What can hang from each mark:
Q: H Z
M: L Q W
H: Q W
K: L
L: H M Z
W: Z

Each row was made from one small tree. Brackets hold a mark, then the marks that hang from it, in alphabetical order. Every link used is in the known rows. Write each row's tree.
Known rows:
{L H {M Q W} Z}: [ 1.20 -0.55 -3.69  3.53  4.84  1.47 -0.09  0.22  0.04 -1.49  6.17  1.09
  2.54  3.15 -2.79  2.98 -4.19  2.08]
{Q {H W} Z}: [ 0.27 -0.14 -0.35  2.61 -0.83 -0.96  2.37  2.70 -0.27 -0.42 -1.38 -0.46
 -0.95  1.08  0.52  4.03 -2.49  0.72]
{L {H Q} M}: [-0.84 -0.07 -0.09  1.93  2.14  2.49  0.69  0.21  0.54 -0.09  2.17  0.69
  1.69  0.18 -2.55  1.27 -3.28  1.47]
{K {L M}}: [ 0.82  1.23 -1.51  1.66  1.00  1.15  1.93  1.05  0.25  1.13  1.59  1.12
  1.20  1.16 -2.74  1.08 -0.37 -0.35]
{K {L H M}}: [ 1.62  1.98 -1.67  2.24  2.19  1.72  1.23  0.24  1.22  0.90  3.44  0.76
  0.73  1.55 -2.79  1.95 -1.14 -0.24]
{Q H Z}: [-0.21  0.77  0.57  2.85  0.35 -0.55  2.62  3.49 -0.15  0.14 -2.20  0.12
 -0.58  2.36 -0.74  3.48 -0.73  1.38]
{M {Q H} W}: [-0.97 -0.64 -1.05  3.82  2.59  1.00  0.42  4.55 -1.42 -1.68  1.32  1.36
  0.19  1.71 -1.88  3.22 -2.27  2.66]
{M Q W}: [-1.64 -1.06 -0.75  2.84  0.88  1.13 -0.17  1.69 -0.47 -1.57  1.29  1.59
  1.13  0.56 -1.78  2.36 -1.88  1.72]
{L {H Q} Z}: [ 0.71 -0.41 -0.01  1.67  1.05  1.19 -0.63 -2.01 -0.13  0.84  1.72 -0.59
  1.96 -1.24 -2.17  0.51 -2.27  1.30]
{K L}: [ 0.66  1.19 -0.02  1.41 -0.87  0.79  1.00  0.27  0.23  1.43 -0.11  0.48
  0.49 -0.70 -2.07  0.65  0.95 -0.67]
{H Q {W Z}}: [-1.67 -0.65  0.87  1.83 -3.00  1.21  0.39 -0.59  0.02 -0.57 -1.44 -0.20
  0.01 -1.96 -2.40  1.81 -2.20 -0.08]
{K {L H Z}}: [ 3.28  1.66 -1.51  1.96  0.91  0.74 -0.03 -1.80  0.41  1.73  3.05 -0.54
  1.15  0.09 -2.59  1.05 -0.09 -0.57]
{K {L {H W}}}: [ 1.83  0.85 -1.08  1.87 -0.94  1.05  0.12 -1.23  0.96  0.53  2.55 -0.45
 -0.26 -1.67 -0.85  2.01 -1.66 -1.23]
{L M Z}: [ 1.94 -0.50 -2.85  1.03  2.00 -0.02  0.93 -0.24 -0.66  0.37  2.05 -0.17
  2.43  2.24 -2.78  1.15 -2.35  0.37]
{L M}: [-0.09 -0.20 -1.47  1.09  1.21  0.82  1.13  1.04  0.05 -0.30  0.78  0.60
  1.32  1.81 -2.38  1.58 -1.90  0.41]
{K {L M Z}}: [ 2.94  1.08 -2.61  1.64  1.60  0.50  1.75 -0.16 -0.58  1.83  2.81  0.27
  2.25  1.59 -3.02  0.56 -0.94 -0.30]
{M L {Q H Z} W}: [-1.69  0.39  0.91  4.26  1.19 -0.92  2.40  3.77 -0.72 -2.57 -0.62  1.48
  0.71  3.92 -1.44  6.16 -2.72  2.94]
{L {H W}}: [ 0.91 -0.86 -1.02  1.46 -0.59  0.74 -0.95 -1.29  0.82 -0.96  1.89 -0.86
 -0.21 -0.91 -0.42  2.77 -3.08 -0.55]
{Q {H {W Z}}}: [ 0.78  0.21 -1.00  2.62 -1.04 -0.01  0.77  2.53 -0.53 -1.13 -1.02 -0.96
 -1.53  1.08 -2.41  3.85 -1.91 -0.21]
{K {L {M Q} Z}}: [ 1.18  1.11 -2.54  2.82  1.46  1.05  2.13  0.83 -0.48  1.61  3.49  1.48
  3.82  1.59 -2.83  0.00 -0.79  0.66]
{M {Q H}}: [-1.16  0.16 -0.04  3.00  0.77  0.93  0.94  4.30 -1.17 -0.10 -0.19  1.02
  1.43  1.23 -1.50  1.87 -1.12  2.13]
{Q {H W}}: [ 1.04 -0.95 -1.20  1.71 -0.34 -0.09  0.31  2.52 -1.22 -0.62 -0.16 -0.58
 -0.54 -0.07 -0.62  2.64 -2.97  0.45]

Write each row's tree:
[-1.20  0.50 -0.90  4.70  1.80  1.13  0.73  4.65 -0.92 -2.11  0.52  1.18
 -0.63  2.96 -3.85  4.33 -1.27  2.02] : {M {Q H} {W Z}}
[ 0.91 -0.73  0.41  1.95  2.04  0.36 -1.00 -2.73 -0.64 -1.78  2.54 -0.20
  1.67  0.07 -2.97  3.39 -4.30  1.82] : {M {L {H Q} Z} W}
[-1.89 -0.68  0.53  2.25  0.22  0.08  0.02  0.62 -0.49 -2.93  0.71  1.44
  1.79  1.55 -2.41  3.83 -2.52  1.80] : {M L Q W}
[-2.07 -1.20  1.55  1.78 -2.74  0.16  2.04 -0.51  0.37  0.11 -1.89  0.22
  0.68 -1.94  0.55  2.07 -2.80  0.78] : {H {Q Z} W}
[-0.73  0.30 -0.90  3.57  3.26  2.83  0.50  0.33  0.96 -1.91  2.88  0.80
 -0.09  1.92 -4.60  4.00 -3.53  1.44] : {L {H Q} {M {W Z}}}
[ 2.19 -1.26 -3.76  1.97  3.89  0.22  0.35  0.03 -1.09 -1.08  3.52  0.21
  1.40  2.67 -2.89  2.45 -3.42  1.01] : {L {M W} Z}
[-1.01 -0.11  0.11  3.41  1.74 -0.01  0.60  3.59 -1.49 -2.78  0.45  1.31
  0.96  2.62 -2.63  4.79 -3.02  2.76] : {M L {Q H} W}
[-0.13 -0.14  0.16  1.38 -0.98 -0.95  0.38 -0.88 -0.91 -0.74  0.33  0.38
  3.77  1.50 -2.56  1.84 -1.70  1.07] : {M {L Z} Q}
[-1.69  1.22 -0.67  3.77  1.70  1.13  2.45  1.54  1.82 -0.62  2.18  1.48
  2.09  3.68 -1.26  3.42 -2.22  1.72] : {L H {M {Q Z}}}
[ 0.01  0.26 -2.25  2.78  2.40  0.98  0.91  1.35  0.35 -2.23  1.57  0.70
 -0.50  3.65 -4.45  4.23 -2.19  0.44] : {L {M {W Z}}}
[ 4.06  0.76 -3.83  1.98  1.56  0.81  0.84 -1.88  0.36  0.97  5.43 -0.61
  1.60  0.56 -1.92  1.88 -3.24 -0.88] : {K {L {H W} M Z}}
[-2.05  0.13 -0.65  3.78  0.36  1.27  0.23  1.67  0.31 -2.06  0.58  1.33
  0.13  1.96 -3.79  3.48 -0.79  1.10] : {M Q {W Z}}
[-0.93  0.34 -1.47  3.16  2.60  1.27  1.99  5.11 -1.20 -0.43  1.28  1.57
  2.02  3.08 -2.29  2.18 -2.44  2.35] : {L {M {Q H}}}
[ 0.05  1.52  0.56  3.03 -2.04  2.13  0.56 -1.36  1.27  0.66  1.23 -0.22
 -0.33 -2.36 -2.75  2.17 -1.27 -0.79] : {K {L {H Q {W Z}}}}
[-1.28  0.70  1.77  2.76  0.60  1.29 -0.38 -1.28  0.77 -2.87  0.38  0.10
 -0.33  0.92 -4.44  5.20 -2.98  1.15] : {M {L {H Q}} {W Z}}
[-0.75 -0.70  1.75  1.12 -1.87  0.65 -0.47 -2.44  0.27 -1.59  0.48 -0.49
  1.23 -1.97 -1.11  3.02 -4.62  0.58] : {M {L {H Q W}}}
[ 0.91  1.73 -2.35  3.37  1.95  1.44  1.77  1.33  0.56 -0.66  2.31  1.21
 -0.65  2.79 -4.69  3.72 -0.63 -0.32] : {K {L {M {W Z}}}}
[-0.58 -0.80 -0.97  2.98 -0.55  0.61  0.67  3.53 -1.32 -0.67  0.54  0.55
  0.87 -0.03 -0.47  2.24 -2.96  1.41] : {M {Q {H W}}}
[-1.36  0.31  2.53  1.25 -0.46  0.89 -0.12 -1.48  0.39 -0.96 -0.27  0.11
  1.59 -0.73 -2.29  2.52 -2.79  1.19] : {M {L {H Q}}}
[ 1.45 -1.09 -2.35  2.75  4.71  1.96 -0.13 -0.89 -0.47 -0.72  4.96  0.39
  1.75  0.94 -3.12  2.18 -4.84  2.03] : {L {H Q} {M W} Z}
[ 0.65  0.71 -0.02  2.01  0.35 -0.36 -0.38 -1.59  0.20 -1.10  2.32  0.02
  3.33  1.81 -2.56  2.69 -2.43  1.09] : {M {L H Z} Q}
[ 3.58  1.83 -2.86  2.27  2.92  1.01  1.03 -1.15  0.45  1.51  4.71 -0.05
  1.85  1.90 -3.05  1.45 -1.36 -0.32] : {K {L H M Z}}
